What can hang from each mark:
vena: lela verim
tedu: verim
vimod: nefuf siver vena
todavo: lela
verim: dilosor tedu vena
nefuf: vimod
lela: vena
dilosor: todavo
siver: zogi
zogi: siver tedu

Each row was made from one small tree. The marks that hang from a mark follow it in brackets, in alphabetical order. Every link used is in the known rows. Write each row's tree.
Known rows:
nefuf(vimod(siver(zogi) vena)): 0.885  1.079  2.177  -1.337  -2.922  0.984  0.482  2.535  1.775  1.472  -0.642  -1.733  0.224  -1.297  2.383  -0.460  1.483  3.503  2.699  -0.316  3.128  -1.372  0.093  -3.827
dilosor(todavo(lela(vena(verim(tedu))))): -1.025  0.882  0.354  2.416  0.980  0.425  -1.134  -2.483  1.125  2.648  -2.922  -0.928  -1.642  1.629  -0.409  -1.047  0.844  0.541  1.735  -0.923  0.337  -1.683  -1.423  0.402
lela(vena(verim(dilosor(todavo)))): -0.956  0.552  0.867  -1.201  0.359  -1.323  0.711  -1.746  0.643  1.217  -2.862  -2.074  -1.405  1.456  -1.189  0.351  -1.653  -0.097  4.588  -2.049  -0.401  -1.259  0.999  -0.537
nefuf(vimod(vena(verim(dilosor(todavo))))): 0.757  0.804  0.789  0.123  -2.511  -0.366  0.657  -0.461  1.984  1.183  -0.589  -1.628  0.057  0.751  -1.272  -0.060  -2.090  2.254  5.232  -2.326  -0.513  -2.508  1.284  1.648
tedu(verim(dilosor)): 1.322  -1.201  -0.626  -1.762  0.854  -0.981  0.548  0.781  -1.049  -1.481  -0.302  -0.633  0.602  -0.737  -0.582  0.016  1.344  0.003  -0.120  0.362  -1.215  0.296  1.134  -0.991
vena(lela verim(dilosor(todavo) tedu)): -0.574  -0.190  -1.019  0.195  -1.614  -0.825  0.262  -2.683  0.292  0.786  1.712  0.681  -0.264  1.596  -1.174  1.204  -2.572  0.322  2.443  -1.247  -0.342  -0.118  -0.249  4.929
zogi(siver tedu(verim(dilosor(todavo) vena(lela)))): -0.844  -0.823  0.264  0.561  2.263  -0.735  0.023  0.525  -1.742  -2.644  0.207  4.010  1.194  1.338  -2.984  0.334  -4.362  -3.336  -4.317  0.629  -3.051  -1.783  0.618  3.322
siver(zogi(tedu(verim))): 0.571  0.421  0.315  -1.326  1.806  -1.234  0.518  1.530  -0.032  -0.320  -1.919  -1.191  0.208  -1.218  0.064  -0.719  2.936  -0.925  -3.055  3.463  -1.342  -0.478  -1.279  -3.220
vena(verim(tedu)): 2.067  1.034  -1.253  0.353  -0.872  -1.602  0.834  -1.915  0.102  0.261  0.530  -1.439  -1.094  -1.029  1.039  0.439  2.212  1.233  1.312  0.665  0.435  1.513  0.387  0.383
vimod(nefuf siver(zogi) vena(lela)): -4.327  -0.018  -0.161  -1.000  -4.914  1.589  -0.886  2.529  1.819  3.145  2.311  -0.117  0.346  -0.972  2.598  -0.004  0.678  2.693  3.196  -0.557  3.554  1.493  0.149  -0.740
zogi(siver tedu(verim(vena))): 2.005  0.001  0.347  0.851  3.234  -1.663  0.477  1.506  -1.956  -2.989  -0.358  1.638  0.480  -1.628  -0.778  -0.340  0.275  -2.161  -5.522  2.780  -2.062  -0.283  1.133  -1.270
verim(dilosor tedu vena): 2.181  0.426  0.523  -0.239  0.624  1.362  -0.290  -1.375  -1.093  -2.188  3.476  0.335  0.054  -0.875  0.879  1.864  -0.319  -1.154  -2.613  -0.630  0.584  2.341  -0.962  0.921
todavo(lela(vena(verim))): -0.475  0.974  -1.147  2.417  -0.123  -1.349  0.136  -1.319  1.622  1.051  -3.191  -1.590  -1.830  0.828  1.352  -1.526  2.599  2.620  2.098  -0.533  1.458  -0.327  1.150  -3.298
lela(vena): 0.840  1.011  -0.063  0.134  0.869  -1.755  -0.503  0.230  0.349  0.010  -1.446  -1.973  -1.424  -0.672  1.215  -0.184  3.539  0.760  0.382  -0.523  1.295  0.676  2.297  -5.141
vimod(nefuf siver(zogi)): -1.398  -0.686  1.057  -2.467  -1.793  0.340  1.563  1.851  1.134  2.038  -0.144  -1.992  0.646  -2.485  2.699  -0.262  0.550  0.564  2.261  1.657  3.316  1.439  -0.396  -3.641
tedu(verim(vena)): 1.476  -1.792  1.145  -0.990  1.635  -2.417  -0.554  0.000  -1.150  -3.234  -0.892  1.407  -0.121  -2.446  -0.992  0.444  2.792  0.958  -1.412  1.420  -0.476  1.001  0.076  -2.366
vimod(nefuf siver(zogi(tedu(verim))) vena): -3.109  0.064  0.475  -1.996  -1.462  2.861  -1.239  3.819  0.269  3.220  0.246  -0.718  0.007  -1.418  0.968  -0.921  0.858  -0.183  0.561  1.662  0.076  0.966  -1.441  -1.124
zogi(siver tedu(verim(dilosor(todavo(lela))))): -0.458  -0.284  -0.825  2.390  3.513  0.732  1.436  1.421  -0.939  0.039  -2.203  0.649  2.302  2.183  -1.841  -2.883  -2.681  -4.112  -4.097  1.705  -3.409  -2.885  -0.022  1.066
lela(vena(verim(dilosor tedu))): 1.038  2.010  -0.587  -0.456  -0.397  1.095  -0.835  -1.847  0.236  1.451  1.079  -1.741  -2.175  0.762  0.627  1.832  0.146  0.342  1.795  -2.117  0.423  0.521  0.674  1.217
verim(dilosor(todavo) tedu): 0.973  -0.120  0.324  -0.331  1.123  0.398  0.541  -1.004  -0.563  0.344  1.312  -1.099  0.758  0.510  -0.460  0.627  -0.983  -2.418  -0.411  -0.500  -0.855  0.361  -1.064  1.393
todavo(lela): 0.677  -0.081  -1.501  2.596  0.174  -1.401  1.233  -0.073  0.954  -0.656  -1.242  -1.387  0.875  -0.242  1.944  -2.410  2.920  0.867  -1.176  1.185  1.444  0.650  0.741  -3.901
todavo(lela(vena)): -0.103  0.759  -0.824  2.544  0.722  -0.327  -0.486  -0.002  1.223  0.442  -2.400  -1.600  -0.832  0.661  1.737  -1.854  3.532  1.123  -0.543  -0.153  1.715  -0.033  0.947  -4.934
tedu(verim): 1.636  -1.437  -0.329  -1.007  1.079  -3.048  0.208  0.855  -0.844  -1.264  -1.466  -0.301  -0.043  -1.897  -0.417  -0.655  3.792  0.988  0.000  1.690  -0.686  0.759  1.334  -2.951

Which tree is each row?
-1.921  0.867  0.787  -2.068  -0.202  1.236  -0.399  3.153  -0.379  1.621  -1.478  -0.557  0.052  -0.774  0.950  -0.957  1.996  -0.045  0.025  1.921  -0.199  -0.054  -1.395  -2.229 | vimod(siver(zogi(tedu(verim))) vena)
1.225  -1.540  1.155  -1.857  1.348  -0.879  -0.298  -0.022  -1.299  -3.419  0.468  1.186  0.386  -1.258  -1.191  1.030  0.392  -0.283  -1.292  -0.081  -0.771  0.988  -0.098  -0.203 | tedu(verim(dilosor vena))
-0.514  -0.795  0.817  0.306  0.059  0.290  -1.039  -2.256  -0.554  -1.648  2.848  2.575  0.567  0.745  -1.201  1.948  -2.540  -1.445  -1.428  -1.376  0.152  0.738  -1.508  3.868 | verim(dilosor(todavo) tedu vena(lela))
-3.044  -1.656  0.504  -2.000  -1.150  0.692  -0.955  1.711  0.220  0.381  0.191  3.103  -0.229  -1.434  0.411  0.516  -1.251  -0.377  -1.511  2.947  1.172  1.037  -1.758  0.093 | vimod(nefuf siver(zogi(tedu(verim(vena(lela))))))
0.798  -0.012  -0.649  0.755  -1.027  0.771  -0.945  -1.749  -0.730  -2.103  4.527  2.385  -0.017  0.255  0.666  2.242  -0.905  -0.158  -2.486  -1.318  1.131  2.199  -0.276  3.003 | verim(dilosor tedu vena(lela))
0.006  -1.956  -0.027  -0.804  -0.249  -1.349  -0.902  -0.265  -0.868  -3.376  1.368  3.193  0.178  -0.391  -1.331  1.362  -0.387  0.876  -1.167  -0.561  -0.366  0.868  0.546  1.480 | tedu(verim(dilosor vena(lela)))
-0.306  -0.420  -0.276  2.021  1.279  1.949  0.456  -1.377  0.171  0.750  0.327  -0.625  1.489  1.553  -0.202  -1.103  -0.978  -2.048  -1.240  -0.352  -0.236  -0.567  -2.190  1.574 | verim(dilosor(todavo(lela)) tedu)
-1.656  -1.129  1.093  0.327  2.700  0.618  -1.243  0.173  -0.012  0.680  -3.500  -0.183  0.031  2.149  -2.205  -1.316  -0.021  -0.831  0.355  -1.065  -1.325  -2.644  -0.951  -0.844 | tedu(verim(dilosor(todavo(lela(vena)))))
-1.207  -2.641  1.875  0.243  2.655  0.182  -0.183  -0.586  -0.490  -2.342  -2.254  1.899  1.490  0.554  -2.432  -0.973  -1.128  -1.220  -1.145  0.030  -1.118  -1.426  -2.138  0.729 | tedu(verim(dilosor(todavo(lela)) vena))
0.506  -0.747  1.366  -0.146  3.845  -0.536  0.685  0.788  -2.238  -2.414  -0.761  1.701  1.349  0.389  -2.663  0.030  -3.523  -4.425  -4.134  1.236  -3.252  -1.856  -0.163  1.406 | zogi(siver tedu(verim(dilosor(todavo) vena)))
0.836  -0.305  -0.853  1.858  1.614  -1.885  -0.252  1.142  -1.611  -2.941  0.906  3.738  0.254  -0.667  -1.061  0.023  -0.368  -1.083  -5.341  1.907  -1.558  0.125  1.967  0.452 | zogi(siver tedu(verim(vena(lela))))
1.887  1.033  -1.474  -0.280  -1.027  0.052  1.016  -2.037  -0.003  0.226  1.993  -1.538  -0.474  -0.113  0.995  0.967  -0.112  0.598  1.517  -0.961  0.122  1.555  0.173  2.190 | vena(verim(dilosor tedu))
0.627  -0.317  -0.193  -0.113  3.459  -0.824  1.529  1.720  -1.978  -0.614  -1.204  0.489  1.603  0.905  -2.394  -1.074  -2.846  -4.120  -2.991  1.565  -4.066  -2.038  1.079  0.960 | zogi(siver tedu(verim(dilosor(todavo))))
0.648  0.768  -2.588  0.391  -2.740  -0.418  0.254  -2.392  0.274  0.223  3.102  0.711  -0.599  1.049  0.765  1.575  -0.903  1.508  1.354  -1.298  0.388  1.302  0.628  4.124 | vena(lela verim(dilosor tedu))
-0.308  1.030  0.782  -0.795  0.517  0.630  -0.559  -2.295  0.211  2.044  -0.799  -1.599  -1.803  1.581  -1.214  1.223  -1.509  -0.890  2.808  -2.455  -0.455  -0.590  -0.499  1.928 | lela(vena(verim(dilosor(todavo) tedu)))
-0.234  -0.686  1.147  2.007  1.769  2.212  -0.329  -2.204  -0.109  -1.112  0.836  1.103  1.057  1.073  -0.527  -0.122  -1.799  -2.061  -2.492  -0.706  0.531  -0.251  -3.016  2.072 | verim(dilosor(todavo(lela)) tedu vena)
-3.285  0.638  0.794  -1.988  -4.234  1.452  0.689  1.667  1.904  3.874  0.163  -2.236  -0.233  -1.761  2.126  -0.120  0.635  3.006  6.167  -0.113  3.080  1.287  -0.240  -0.941 | vimod(nefuf siver(zogi) vena(verim))
-0.711  1.439  -1.294  1.581  -0.509  0.445  0.495  -1.448  1.671  0.934  -1.914  -1.460  -1.280  2.109  1.174  -0.944  0.090  1.358  2.008  -1.925  1.180  -0.618  0.902  -1.159 | todavo(lela(vena(verim(dilosor))))
0.396  0.487  -0.093  -2.101  1.438  0.480  0.753  1.450  -0.113  -0.592  -0.675  -1.328  0.779  -0.142  0.184  -0.010  0.458  -1.974  -3.189  1.997  -1.620  -0.400  -1.400  -1.538 | siver(zogi(tedu(verim(dilosor))))
-3.036  0.228  -2.302  0.485  -5.692  1.708  -1.948  0.140  0.674  4.344  3.965  1.107  -1.406  -0.754  1.890  0.503  -0.433  3.256  5.100  -1.359  2.115  3.013  1.006  4.424 | vimod(nefuf siver vena(lela verim(tedu)))
-0.071  -2.161  1.001  -2.021  1.907  -1.571  0.512  0.314  -0.989  -0.847  -1.937  -0.578  0.992  -0.127  -2.594  -0.266  -0.294  -1.326  0.959  0.217  -2.278  -0.904  -0.212  -0.022 | tedu(verim(dilosor(todavo)))
1.221  -0.137  -0.247  1.325  -0.697  -1.057  -1.290  -1.673  -0.527  -2.034  3.135  2.540  -0.468  -1.071  0.766  1.596  1.369  0.924  -2.565  -0.051  1.590  2.361  -0.200  0.815 | verim(tedu vena(lela))
1.906  0.660  -1.617  0.064  2.262  -0.265  1.383  1.987  -1.872  -1.121  0.673  -0.248  1.177  0.000  -0.451  -0.709  -1.306  -2.921  -4.160  1.622  -3.110  -0.541  2.174  0.203 | zogi(siver tedu(verim(dilosor)))
2.935  2.219  -0.804  0.864  -3.180  2.238  -0.655  -0.769  1.263  1.824  3.161  -1.580  -0.884  0.165  0.827  1.318  -0.379  2.839  2.569  -2.644  0.306  -0.425  0.664  3.425 | nefuf(vimod(vena(verim(dilosor tedu))))
1.306  0.812  -0.177  -0.392  -3.925  -1.329  0.854  0.785  1.351  1.626  -0.973  -0.991  -1.060  -0.752  1.683  -0.624  0.245  4.592  6.044  -0.875  1.983  -0.654  2.280  -1.007 | nefuf(vimod(siver vena(verim)))
-0.232  0.980  0.824  -0.623  -4.643  0.621  -0.310  2.230  2.108  1.353  0.477  0.306  0.032  -0.297  2.331  -0.058  0.465  4.580  2.530  -0.672  3.657  -1.117  0.810  -2.003 | nefuf(vimod(siver(zogi) vena(lela)))
-0.941  0.767  0.471  1.909  2.039  2.928  -1.301  -1.180  0.361  1.957  -0.649  -0.691  -0.341  2.426  -0.258  -0.525  -0.650  -1.823  -1.088  -1.857  0.133  -1.360  -1.663  0.417 | verim(dilosor(todavo(lela(vena))) tedu)
